Each row comes from the steps of one path. Every step used is in the known rows, and no mark comes twice. Write the path behind each row, first mark first.
Known rows
bikarem, duvil: [ 1.33  4.37  2.25 -3.20  0.98  2.91  1.99  3.14  2.06 -0.36 -0.91  0.05
  1.16  1.09 -0.58 -4.48  0.02 -0.09 -0.93  0.23  2.61 -3.71 -0.46  0.97
  0.39]
bikarem, fasi, navod: [-0.86  4.06 -0.70 -2.73  1.00  1.83  1.95  3.07  2.19  1.19  0.12 -0.72
  0.63  0.25 -0.72 -6.02 -0.33  0.11  0.38  0.56  1.58 -1.76 -0.98  1.93
  1.50]
pomev, bunak: [ 2.21  5.66 -0.89 -2.17 -0.30  1.75  0.77  2.46  2.56  0.49 -0.62 -1.41
  3.81  0.65 -1.73 -3.62  0.82  1.19  1.67  0.80  1.98 -0.08 -1.55  1.32
  0.72]
pomev, bunak, vonil, ratu, rubur: [ 3.62  5.59 -0.31 -2.31 -0.37  0.57 -0.13  3.68  2.06  2.13 -1.49 -1.74
  1.92 -1.30 -2.89 -3.91  1.01  0.76  1.96  0.65  1.68  0.15 -1.11 -0.09
  0.65]
navod, duvil, bikarem, fasi: [ 0.77  2.07  1.01 -2.89 -1.47  1.27  3.45  2.84 -0.19 -0.98 -0.48  0.40
  0.02  0.27 -1.11 -4.64  0.67  0.69  2.63  0.02  2.46  1.80 -0.01  0.52
 -0.29]
tomo, vonil, duvil, navod: [ 2.23  2.31  3.34 -3.43 -0.93  3.75  2.61  5.56  3.17 -3.21 -1.16 -0.71
  0.18  1.89 -1.50 -3.62  2.13  0.72 -0.80  0.61  1.50 -0.74 -0.49  0.67
  2.55]
gidip, vonil, duvil: [ 2.92  2.68  1.00 -3.27 -0.69  3.62  5.57  4.43  2.38 -0.74  0.59 -0.60
 -1.97  2.58 -2.70 -4.58 -0.47  0.09 -1.09 -0.26  1.66 -0.67 -3.07  0.68
  1.16]
bunak, vonil, tomo, navod, duvil: [ 3.55  2.20  0.86 -2.36 -2.17  2.32  1.45  3.55  1.21  0.79 -2.11 -0.84
  5.22 -0.93 -1.89 -3.70 -0.51  0.75  0.42  0.33  1.03  0.24 -1.37 -0.05
  0.87]
bunak, vonil, ratu, rubur: [ 4.13  3.04  1.69 -2.85 -1.18  1.38  0.31  4.40  1.27  3.00 -1.55 -1.09
 -0.65 -1.02 -2.73 -5.11  1.02 -0.01 -0.26  0.77  0.98 -0.01 -0.21 -0.88
  1.24]
duvil, vonil, tomo: [ 1.93  3.41  0.47 -1.80 -1.20  2.48  3.33  3.61  2.55 -3.10  0.16 -0.93
  2.77  2.18 -1.02 -4.30  0.15  2.49 -0.47  0.15  0.57  0.10 -1.14 -0.41
  2.29]
rubur, gidip, vonil: [ 2.42  2.19  0.10 -2.87 -1.22  3.68  3.17  2.01  1.43 -0.16 -3.02 -0.52
 -0.91  3.57 -0.96 -4.38 -0.13  0.19 -0.61 -0.07  1.01  0.92 -0.59  1.14
  0.75]
rubur, ratu: [ 2.03  3.39  0.34 -1.84 -1.13  3.93  1.49  2.73  0.74  1.62  2.59 -0.49
  1.17  1.67 -0.42 -5.69  0.58 -0.04 -0.48  0.29  1.23 -0.48  0.61 -0.10
  0.95]
navod, duvil, bikarem: [ 2.16  2.21  1.61 -2.75 -2.33  2.08  3.07  2.92 -0.47 -1.17 -0.73  0.22
  0.54  1.01 -1.37 -3.88  1.58  0.88  2.75  0.37  2.33  1.70  0.03  0.72
 -0.04]
fasi, navod: [ 1.97  4.86  0.34 -2.32 -0.59  3.63  1.07  3.42  1.45  0.89 -0.33 -1.35
  1.46  1.72 -1.30 -4.42  1.86  0.55  1.17  1.45  1.27 -2.64 -0.87  2.80
  2.27]
rubur, gidip, vonil, tomo: [ 2.21  2.03  0.07 -2.80 -1.65  3.81  3.42  2.10  1.55 -0.70 -3.44 -0.37
  0.64  3.59 -0.56 -3.97 -0.77  0.41 -0.80 -0.52  0.67  0.67 -1.14  0.97
  0.40]
gidip, vonil, bunak: [ 3.79  3.10  0.91 -2.69 -0.58  3.69  3.39  3.76  2.41  0.23  1.03 -1.33
  0.68  2.23 -2.20 -5.39 -0.44  0.07 -0.68  0.17  1.50 -0.75 -2.76  0.72
  0.88]
bunak, vonil: [ 3.47  3.21  1.43 -2.20 -1.08  2.38  0.83  3.39  1.89  2.30 -0.63 -1.08
  2.71 -0.26 -2.46 -5.05  1.54  0.82 -0.31  1.09  1.28  0.20 -0.86 -0.15
  1.74]
ratu, rubur, gidip: [ 2.34  1.63  1.66 -2.91 -0.97  5.13  2.22  2.38  1.15  1.15 -3.92 -1.12
 -1.11  1.47  0.19 -4.54  0.52  0.17 -0.53  0.76  0.77  0.55  2.93  1.14
  0.84]
tomo, vonil: [ 1.95  2.83  2.44 -2.39 -2.10  3.93  1.50  3.34  2.11 -1.54 -0.46 -0.56
  2.15  3.09 -1.46 -4.15  2.83  1.68 -0.69  0.96  1.31 -0.39  0.14  0.37
  1.93]
pomev, bunak, vonil, tomo: [ 2.98  5.55 -0.54 -1.76 -0.74  1.40  0.49  3.08  2.57  1.13 -1.25 -1.55
  5.81 -0.72 -2.28 -3.47  0.73  1.59  1.75  0.45  1.53 -0.01 -2.11  0.23
  0.65]
bunak, vonil, tomo, navod: [ 3.39  2.28  0.61 -2.25 -2.04  2.49  1.00  3.63  1.44  1.08 -1.86 -1.10
  5.45 -0.52 -1.73 -3.80 -0.89  0.91 -0.51  0.69  0.88 -0.15 -1.43 -0.05
  1.45]
pomev, bunak, vonil, tomo, navod, duvil, bikarem: [ 3.11  4.63 -0.79 -1.87 -1.58  0.91  0.91  3.32  1.06  0.04 -1.76 -1.46
  5.52 -1.17 -2.27 -2.63 -0.07  1.59  3.09  0.53  1.98  0.87 -1.53  0.26
  0.42]
duvil, navod: [ 2.47  1.85  1.45 -3.53 -0.40  2.93  0.47  3.52  3.72 -0.86 -0.87 -1.33
  1.96  1.30 -1.34 -4.51  0.56 -0.29  0.17  1.08  1.53 -0.23  0.03  2.18
  4.24]
pomev, bunak, vonil: [ 3.18  5.68 -0.48 -1.84 -0.32  1.23  0.26  2.97  2.48  1.69 -0.80 -1.71
  4.24 -0.75 -2.70 -3.85  1.36  1.34  1.91  0.86  1.87  0.25 -1.57  0.40
  1.02]
bikarem, fasi, navod, duvil: [-0.60  3.92 -0.40 -2.85  0.82  1.58  2.54  2.93  1.87  0.80 -0.24 -0.31
  0.27 -0.36 -0.97 -5.86  0.19 -0.08  1.71  0.03  1.73 -1.20 -0.89  1.95
  0.61]

Which path is each row?
[ 2.03  4.17  0.86 -2.38 -1.50  2.97  2.10  3.60 -0.30 -0.38 -0.62 -0.76
  0.38  1.17 -1.51 -3.84  2.47  0.71  3.57  1.02  1.88 -1.20 -0.25  2.50
  1.31]  fasi, navod, duvil, bikarem
[ 4.04  2.84  1.50 -2.93 -1.12  1.41  0.28  4.18  1.09  2.82 -2.83 -1.00
 -1.11 -0.85 -2.23 -4.90  0.86 -0.11 -0.27  0.57  0.85  0.41  0.13 -0.84
  0.90]  bunak, vonil, ratu, rubur, gidip
[-0.72  3.99 -0.54 -2.52  0.68  1.43  3.22  3.30  2.04 -0.61 -0.14 -0.37
  0.87 -0.20 -0.85 -5.62 -0.14  0.61  1.74 -0.32  1.38 -1.09 -1.14  1.36
  0.89]  bikarem, fasi, navod, duvil, vonil, tomo
[ 2.93  1.73 -0.40 -2.74 -1.92  2.22  2.71  3.05  0.51 -2.35 -1.60 -0.88
  1.91  0.42 -1.37 -3.10 -1.43  0.65  1.59  0.57  1.79  1.04 -0.09  1.23
  1.23]  tomo, navod, duvil, vonil
[ 2.94  2.60  1.00 -3.69 -1.05  1.74  0.79  3.75  0.82  1.34 -3.48 -0.53
 -3.37  0.93 -0.77 -4.50 -0.20 -0.75 -0.62  0.34  0.79  0.00  0.59  0.17
  0.10]  vonil, ratu, rubur, gidip
[-0.13  4.34 -0.27 -2.58  1.46  1.29  2.76  3.76  2.10 -0.22  0.12 -0.72
  0.13 -0.95 -0.84 -6.05  0.01  0.21  1.81 -0.03  1.65 -1.12 -1.11  1.42
  0.61]  bikarem, fasi, navod, duvil, vonil, bunak
[ 2.04  5.32 -0.45 -2.27  0.46  0.32  1.77  4.43  1.96  0.66 -0.80 -1.41
  2.14 -1.77 -2.39 -3.78  0.13  1.17  1.91  0.62  2.35  0.52 -2.03 -0.11
  0.48]  pomev, bunak, vonil, duvil, bikarem, fasi
[-0.62  4.10 -0.52 -2.56  0.95  1.30  3.04  3.21  1.96 -0.21  0.13 -0.49
 -0.24 -0.23 -1.14 -5.90  0.32  0.46  1.87 -0.06  1.63 -0.90 -0.73  1.52
  1.12]  bikarem, fasi, navod, duvil, vonil
[ 1.36  4.03  1.43 -2.68  0.56  2.43  3.11  3.88  2.01 -3.30 -1.02 -0.35
  2.05  1.15 -0.43 -3.71 -1.46  1.03 -0.69 -0.19  2.06 -3.34 -0.48  0.13
  1.22]  bikarem, duvil, vonil, tomo, navod
[ 1.43  4.67  1.98 -2.66  1.23  2.36  2.98  3.70  2.33 -2.46 -0.18 -0.28
  0.10  1.34 -0.89 -4.56  0.21  1.01 -0.59  0.06  2.33 -3.12 -0.10  0.03
  1.40]  bikarem, duvil, vonil
[ 3.32  3.59  1.59 -2.35 -0.50  2.03  3.45  3.75  1.77 -2.28 -0.32 -0.51
  0.83 -0.15 -1.45 -4.72  1.65  0.97  2.23 -0.28  1.56  1.05 -0.89  0.12
 -0.15]  navod, duvil, vonil, bunak
[ 1.02  1.27 -0.31 -2.88 -2.47  2.21  2.79  3.10  0.34 -1.91 -2.14 -0.17
  4.91  0.47 -0.04 -3.01 -2.89  0.69  0.64 -0.09  1.45  0.27 -1.21  0.96
  0.07]  vonil, tomo, navod, duvil, bikarem, fasi
[ 2.78  3.19  0.62 -2.58 -0.64  1.33  2.40  4.25  1.58 -1.82 -1.42 -1.07
 -3.27  1.51 -1.40 -4.71  0.35  1.19 -0.12  0.28  0.64  0.72  0.62 -0.83
  1.96]  duvil, vonil, ratu, rubur, gidip
[ 2.74  1.33  1.40 -2.89 -1.23  5.45  3.37  2.40  1.22  0.91 -3.21 -1.19
 -2.18  2.36 -0.66 -4.72  0.25  0.18 -0.47  0.35  0.80  0.55  2.39  1.02
  1.15]  ratu, rubur, gidip, vonil
[ 2.95  1.58 -0.19 -2.81 -2.68  3.70  4.52  2.78  1.47 -1.29 -0.41 -0.59
  2.40  2.90 -2.23 -3.70 -1.85  0.51  0.14 -0.62  1.26 -0.22 -2.46  1.00
  1.04]  gidip, vonil, tomo, navod, duvil
[ 2.74  2.44 -0.10 -3.27 -1.24  2.29  2.57  2.62  1.14  0.02 -3.34 -0.29
 -2.47  3.24 -1.25 -4.31 -0.53 -0.35 -0.63 -0.33  0.93  0.80 -1.19  0.69
  0.29]  rubur, gidip, vonil, ratu
[ 2.15  2.66 -0.27 -1.95 -1.61  2.40  3.13  3.71  1.93 -3.54 -0.45 -1.20
  3.28  1.87 -0.87 -3.56 -1.35  2.24 -0.36  0.40  0.69  0.15 -0.91 -0.04
  2.53]  duvil, vonil, tomo, navod
[ 1.21  4.54  1.93 -2.56  0.84  2.50  3.27  3.81  2.44 -2.99 -0.57 -0.14
  1.67  1.36 -0.51 -4.21 -0.40  1.24 -0.78 -0.35  2.02 -3.39 -0.62 -0.13
  1.10]  bikarem, duvil, vonil, tomo
[ 3.53  3.33  2.05 -2.79 -0.23  2.21  2.48  5.16  2.07  1.39 -1.09 -0.85
  0.78 -1.28 -2.35 -4.61  0.89  0.36 -0.83  0.66  1.44 -0.20 -1.97 -0.38
  0.97]  bunak, vonil, duvil
[ 2.45  3.09  1.18 -2.25 -1.62  2.18  4.06  3.05  1.70 -2.79 -0.71 -0.01
  1.83  0.86 -1.48 -4.12  1.42  1.53  2.15 -0.74  1.21  1.08 -0.91  0.06
  0.24]  navod, duvil, vonil, tomo
[ 2.57  1.27  1.39 -2.86 -1.50  5.56  3.55  2.46  1.29  0.57 -3.51 -1.10
 -1.12  2.39 -0.39 -4.47 -0.22  0.32 -0.59  0.04  0.55  0.38  2.02  0.87
  0.94]  ratu, rubur, gidip, vonil, tomo
[ 2.67  3.26  1.24 -2.37 -1.19  2.03  3.83  2.93  1.60 -2.27 -0.29 -0.16
  0.28  0.83 -1.90 -4.48  2.04  1.32  2.31 -0.31  1.54  1.38 -0.37  0.25
  0.57]  navod, duvil, vonil
[ 2.89  3.33  2.96 -2.42 -1.09  3.91  0.97  4.50  2.41 -1.54 -0.50 -1.09
  2.94  1.74 -0.83 -4.49  2.25  1.19 -0.80  1.02  1.30 -0.84 -0.63  0.17
  0.85]  tomo, vonil, bunak
[ 0.77  2.34  2.72 -2.99 -1.23  2.87  3.58  5.45  1.23 -3.03 -0.50 -0.22
 -0.65  1.91 -1.07 -3.86  1.40  1.50 -0.77  0.70  1.90 -0.07 -0.49 -0.33
  1.24]  tomo, vonil, duvil, bikarem, fasi
[ 2.90  0.98  1.93 -3.47 -0.59  5.34  3.82  3.56  1.90 -0.04 -3.62 -1.30
 -3.15  1.67 -0.70 -4.45 -0.14 -0.37 -0.45  0.18  0.92  0.40  2.15  1.25
  1.78]  ratu, rubur, gidip, vonil, duvil, navod
[ 3.23  2.81  2.11 -2.67 -0.81  1.87  2.68  5.53  0.84  0.68 -0.87 -0.85
  0.25 -1.01 -2.25 -4.23  0.70  0.80 -0.30  1.03  1.81  0.42 -1.47 -0.71
  1.25]  bunak, vonil, duvil, bikarem
[ 3.22  1.36 -0.29 -3.12 -1.89  1.99  2.53  3.36 -0.05 -2.09 -3.40 -0.88
 -0.44  0.14 -1.00 -2.95 -1.83  0.09  1.63  0.26  1.44  1.37  0.90  0.95
  0.69]  tomo, navod, duvil, vonil, ratu, rubur, gidip
[ 1.55  1.54  1.19 -3.10 -0.47  4.79  4.37  3.74  0.42  0.20 -3.11 -1.20
 -4.02  1.53 -0.45 -4.70 -0.45  0.08  0.20  0.32  1.16  0.11  2.18  1.11
  1.14]  ratu, rubur, gidip, vonil, duvil, bikarem, fasi, navod
[ 1.82  4.35  1.99 -3.15  1.25  1.76  2.60  4.22  1.69 -2.17 -2.08 -0.23
 -2.74  0.93 -0.63 -4.40 -0.29  0.32 -0.55 -0.32  1.97 -2.79  0.71 -0.40
  0.71]  bikarem, duvil, vonil, ratu, rubur, gidip
[ 1.97  1.85 -0.27 -2.77 -2.41  3.25  1.79  3.00  1.35 -1.17 -2.09 -0.74
  6.02  1.41 -0.05 -2.90 -2.68  0.75 -0.95  0.46  0.91 -0.82 -1.62  1.26
  0.91]  vonil, tomo, navod
